Known rows, with every step that occurs:
M/V: [-1.05 4.19 0.60 -0.73 -0.87 -0.20 2.36 -0.84 -0.50 -0.10 1.05 0.69 0.63 1.11 -0.54 0.82 0.14 -1.01 -2.20 -0.37 -0.30 -2.38 2.52]
M/H: [0.85 -0.38 1.05 -1.06 -1.14 -0.71 -1.83 -0.34 0.76 1.24 1.67 -0.10 0.37 0.41 -0.55 0.05 0.60 0.64 -3.57 -2.29 1.17 -0.39 -0.32]
D/B/Q/V/M/H: [0.64 -0.67 -0.08 -0.76 0.57 1.41 0.62 -1.23 2.09 1.60 0.24 2.22 4.41 -0.32 -3.98 0.89 1.92 -2.04 -2.52 -2.61 -0.55 1.61 2.38]
V/M/B/Q/H: [0.85 -0.39 -0.32 0.11 2.42 -1.26 -0.69 1.65 0.49 1.88 0.50 0.56 3.76 0.57 0.80 -0.73 0.46 0.16 -0.36 -5.28 -0.81 3.36 0.95]
V/M/H/Q: [2.91 2.04 0.27 1.54 0.69 -0.41 -2.03 0.54 1.30 1.58 -0.31 0.19 2.41 0.75 -1.70 -0.57 2.31 1.56 -2.27 -1.43 1.75 0.33 2.21]
H/Q/B/M: [1.58 3.48 0.64 1.64 0.10 -2.40 -1.08 0.47 1.46 1.48 -1.35 1.17 1.37 1.59 1.61 0.16 2.92 0.52 -0.28 -2.13 1.30 -2.47 2.86]
H/D/B: [-0.95 1.60 0.78 -3.22 0.31 2.51 1.13 0.50 -0.10 -1.13 -0.34 -0.38 0.27 -1.41 -0.92 -0.25 1.74 -1.42 -1.69 2.32 -1.45 -0.77 -2.38]
V/Q/H: [1.62 -0.69 0.17 0.39 0.27 0.25 0.14 3.28 3.63 2.79 0.91 2.03 -0.28 3.10 -1.24 -1.16 0.17 0.17 -2.33 -3.44 2.46 0.00 -2.28]
Q/B: [0.34 1.58 1.07 -1.21 -1.74 -1.66 -0.31 1.00 0.70 0.84 0.49 0.17 0.68 2.07 1.93 -0.02 1.29 -0.39 -2.20 -2.91 -0.09 -1.60 0.79]
B/M/H/D: [0.33 -0.76 0.14 -1.03 0.71 -0.43 -1.44 -0.43 -0.46 0.76 0.56 0.01 1.54 -1.12 -0.43 -1.12 -0.52 -0.33 -0.12 0.52 1.10 1.59 0.61]
H/Q/B: [1.73 3.93 0.60 0.44 -1.29 -1.32 -1.12 0.84 2.06 1.17 -0.76 0.38 0.62 1.56 1.71 -0.36 3.02 0.89 -1.98 -2.24 0.20 -3.21 1.98]
D/B/M/V/Q/H: [-0.50 1.90 1.57 1.16 1.82 2.48 1.92 1.92 2.28 2.45 0.34 2.57 -0.12 3.13 -3.29 0.08 -0.27 -2.17 -1.28 -1.52 2.31 0.82 -0.35]
B/M: [-0.09 0.78 0.13 0.07 0.12 -1.71 0.52 -0.09 0.13 0.18 0.40 1.44 1.74 0.46 0.08 1.74 1.49 -0.65 -1.28 -1.49 1.24 -1.52 1.07]
B/M/H: [0.73 -0.94 0.76 -0.01 -0.01 -1.46 -1.92 -0.69 0.39 1.44 1.35 0.87 1.39 0.26 -0.94 0.80 0.38 0.25 -2.10 -2.37 2.12 0.60 0.80]
D/B/M/V: [-2.00 3.72 1.69 -0.43 0.60 1.37 2.25 -0.99 -0.60 -0.47 0.35 1.28 1.09 0.64 -2.06 2.23 1.03 -2.38 -1.66 0.73 0.23 -1.32 1.47]
H/Q/V: [0.32 3.38 -1.35 0.42 -0.61 -0.17 1.28 -1.58 4.46 1.82 -0.73 2.70 1.56 0.42 -1.73 1.22 3.71 -0.36 -2.03 -0.86 -0.51 -4.48 3.14]
Q/V/M: [-0.41 1.03 -1.65 -0.12 -0.17 -0.45 2.45 -0.21 2.50 1.40 -0.13 2.25 3.58 2.00 -2.72 1.46 2.07 -1.98 -0.87 -1.15 -0.51 -0.81 3.29]
D/B/Q: [0.12 1.56 1.28 -1.89 0.06 0.72 1.31 -0.37 -0.56 -1.12 0.20 1.34 2.09 -1.57 -0.24 1.04 2.56 -0.64 -2.98 -2.08 -0.61 -1.64 -0.74]
B/M/V/Q: [-0.68 2.41 0.50 1.59 0.42 -0.96 2.72 1.74 0.13 1.43 1.17 3.11 1.25 3.25 -1.81 0.58 -0.46 -0.95 -0.67 -1.08 1.89 -1.97 3.33]
D/B/M/H: [-0.03 -0.90 1.79 -0.88 0.46 1.12 -1.77 -0.48 0.98 1.03 1.10 0.58 0.64 -0.21 -2.28 1.44 1.52 -0.47 -2.98 -1.31 1.57 0.70 -1.36]
M/B/Q: [-0.68 0.46 0.02 -1.32 0.13 -2.55 -0.06 -0.10 -0.49 0.39 1.77 1.00 2.54 -0.89 2.12 1.07 1.46 0.70 -1.58 -4.43 -1.81 -1.36 1.33]
D/B/Q/H: [1.08 0.74 1.13 -1.48 1.08 1.90 0.30 0.05 1.60 0.44 -0.30 0.94 1.53 -0.95 -0.46 -0.10 1.36 -1.09 -2.85 -3.28 0.30 0.95 -2.59]

Rows:
[0.00 -0.21 1.24 -3.08 0.04 2.80 -1.34 0.01 0.42 0.09 0.56 -1.16 -0.09 -1.73 -1.87 -1.22 0.68 -0.75 -2.67 1.41 -0.59 1.04 -2.59]
M/H/D/B
[-2.13 0.00 -1.86 -0.37 0.64 -1.33 0.96 0.38 2.83 2.46 1.03 1.68 3.28 1.94 -1.81 1.82 1.78 -1.50 -0.71 -2.63 -2.50 -0.25 3.30]
Q/V/M/B
[1.57 -0.42 0.37 0.08 0.02 -0.43 -1.26 0.76 0.33 1.34 0.97 0.04 2.40 1.42 -1.69 -0.22 0.48 0.32 -2.43 -1.98 1.31 1.82 1.08]
V/M/H
[1.62 0.85 -0.51 -1.70 1.27 0.66 0.67 -0.02 0.23 0.36 -0.97 0.44 2.19 -2.05 1.24 -2.66 -0.57 -0.52 0.20 -1.60 -0.15 1.91 -0.58]
B/Q/H/D
[1.47 -0.28 0.81 -2.06 1.75 1.94 -0.13 0.52 -1.74 -0.40 -0.51 -0.31 3.85 -2.18 -1.89 -2.04 0.55 -0.75 -0.89 0.31 -0.51 3.42 -0.16]
V/M/H/D/B/Q
[-1.10 0.08 -0.41 -0.45 0.94 -1.94 -0.19 1.74 0.08 0.91 1.52 -0.12 2.35 1.57 0.07 0.96 1.44 0.15 -1.32 -2.51 -1.46 0.61 1.33]
V/M/B
[-0.37 1.34 -1.30 -2.09 1.42 2.26 3.49 -0.48 0.58 -0.41 -1.73 1.92 5.11 -1.45 -2.86 -0.39 1.96 -3.36 0.48 0.91 -2.56 0.92 2.09]
H/D/B/Q/V/M
[0.96 -0.78 1.54 0.14 -0.79 -2.31 -2.76 0.20 1.01 2.42 0.90 0.32 1.08 2.18 0.89 -0.26 0.07 -0.01 -1.78 -3.62 1.64 0.91 1.50]
Q/B/M/H
[0.08 1.00 0.92 0.15 -0.60 -2.56 -0.37 0.68 0.37 1.09 0.06 1.06 1.30 2.11 1.79 0.53 0.97 -0.68 -0.57 -2.74 0.75 -0.86 1.94]
Q/B/M
[0.94 -0.38 0.81 1.22 -0.26 -2.57 0.23 3.58 1.35 2.42 0.55 2.42 0.94 4.35 0.36 -0.20 0.69 -0.34 -0.49 -3.55 2.21 -1.12 1.49]
V/Q/B/M
[0.04 1.86 -0.13 0.70 2.01 1.21 2.23 2.08 1.02 2.37 -0.21 2.03 0.59 2.35 -1.79 -2.63 -2.29 -1.74 1.77 0.37 1.70 1.74 1.54]
B/M/V/Q/H/D
[0.72 -0.30 -0.97 -1.03 3.13 -0.34 -0.16 1.78 -0.31 1.30 -0.32 -0.20 3.82 -0.95 1.18 -2.56 -0.34 -0.49 1.67 -2.69 -1.94 4.64 0.83]
V/M/B/Q/H/D
[-1.23 1.50 -0.87 -3.25 0.25 2.27 3.23 -1.73 1.33 -0.27 -0.95 1.95 3.04 -2.41 -1.99 0.18 1.85 -2.77 -0.77 0.53 -2.87 -1.28 0.94]
H/D/B/Q/V
[-1.69 2.65 0.89 -0.57 1.56 2.37 3.39 1.91 -0.59 0.30 0.07 1.90 0.44 1.30 -3.15 -0.58 -0.02 -2.44 0.47 2.55 0.40 -0.63 0.97]
H/D/B/M/V/Q
[1.22 -0.31 -0.27 -1.19 1.01 0.49 -0.90 1.03 -0.98 0.78 0.15 -0.97 2.46 -0.16 -1.39 -2.21 -0.50 -0.31 -0.40 0.64 0.25 3.04 0.72]
V/M/H/D
[0.35 2.27 0.54 0.96 0.37 1.11 1.83 2.21 2.64 2.81 1.03 2.15 -0.42 3.84 -1.70 -1.51 -1.07 -0.78 -1.84 -2.31 1.85 -0.24 0.56]
M/V/Q/H
[0.81 -0.11 1.19 -2.99 0.37 1.92 -0.61 -0.63 -1.18 -0.39 0.35 -0.32 1.77 -3.11 -0.90 -1.53 0.67 -0.43 -2.07 -0.09 -0.90 1.40 -1.46]
M/H/D/B/Q
[1.37 -0.46 -0.26 -0.59 1.11 1.34 0.52 3.47 2.55 2.11 -0.01 1.19 -0.27 1.68 -0.98 -2.99 -0.69 -0.51 -0.27 -0.92 1.43 1.12 -2.32]
V/Q/H/D
[-0.37 2.48 1.00 -1.17 1.52 4.47 2.43 2.31 1.84 1.68 0.00 0.98 -1.06 1.79 -3.07 -2.75 -1.05 -2.09 -0.93 1.21 0.24 1.24 -1.83]
M/V/Q/H/D/B
[-1.86 0.13 -1.29 -1.27 -0.11 -2.05 1.04 -1.49 2.35 1.77 1.43 2.74 3.28 -0.43 0.10 1.63 1.94 -0.99 -1.50 -4.45 -2.96 -2.23 3.42]
M/B/Q/V
[0.05 -0.27 -0.49 -2.13 2.01 -0.26 -0.64 0.56 0.43 1.30 0.47 -0.13 2.01 -2.09 2.05 -2.25 -0.51 -0.14 0.61 -2.89 -2.16 2.44 -0.50]
M/B/Q/H/D
[0.73 0.71 -0.31 -1.74 0.92 1.41 0.08 0.67 1.42 0.90 -0.61 -0.27 0.28 -0.45 0.28 -2.30 -0.35 -0.82 -0.30 -0.02 0.07 1.58 -1.87]
Q/H/D
[-1.12 1.15 0.60 -2.11 1.33 1.68 0.81 0.21 -0.64 -0.93 -0.68 0.33 1.24 -1.41 -1.14 0.55 1.38 -1.90 -0.02 2.32 -0.25 -0.10 -1.39]
H/D/B/M
[-1.13 3.89 1.27 0.59 -0.57 -1.79 1.34 -0.48 -0.65 0.95 0.17 1.06 1.25 2.89 1.08 0.35 -0.38 -1.71 -0.35 -1.49 -0.03 -1.06 4.42]
Q/B/M/V
[0.92 3.58 -1.78 1.55 0.48 -0.22 1.72 -0.30 3.84 1.82 -1.51 2.58 3.56 1.37 -2.57 0.96 3.59 -0.87 -0.62 -0.68 -0.15 -2.27 4.49]
H/Q/V/M
[-0.48 2.92 0.39 0.34 -0.73 -0.05 2.86 1.92 0.46 1.45 1.79 2.36 0.12 3.16 -1.60 -0.24 -0.15 -0.55 -2.09 -1.20 0.92 -2.71 2.23]
M/V/Q
[1.07 0.26 0.90 0.13 -1.50 -1.94 0.27 3.84 1.62 2.26 0.93 1.80 -0.07 4.35 0.69 -0.95 0.76 0.22 -2.09 -3.68 1.12 -1.98 0.22]
V/Q/B
[0.63 6.28 1.02 1.96 -0.02 -1.51 0.47 -0.62 0.59 1.39 -1.13 1.31 1.28 2.19 1.09 -0.02 1.64 -0.65 0.01 -1.03 0.68 -2.59 5.71]
H/Q/B/M/V
[0.32 -0.81 -1.11 0.05 -0.39 0.00 -0.06 -0.57 3.13 2.68 0.82 1.64 3.23 1.84 -3.53 0.53 0.95 -1.34 -2.21 -2.10 0.28 1.01 2.98]
Q/V/M/H
[-0.33 -0.51 -0.27 -2.96 -0.03 2.54 0.56 -2.18 1.80 1.17 -0.05 1.41 2.51 -2.56 -2.73 -0.85 1.13 -2.13 -1.86 0.06 -2.10 0.66 0.63]
M/H/D/B/Q/V
[0.56 -0.32 0.28 -2.30 -0.47 0.53 -1.33 -0.23 -0.05 0.70 0.91 -0.85 0.54 -1.17 -0.51 -1.79 -0.41 0.06 -1.67 0.59 0.08 0.88 -0.46]
M/H/D
[0.43 1.38 0.20 0.72 0.38 1.47 -1.32 -2.38 4.86 2.78 -0.40 2.41 1.39 -0.20 -4.10 1.88 3.43 -1.14 -2.42 -0.55 0.85 -1.56 1.79]
D/B/M/H/Q/V
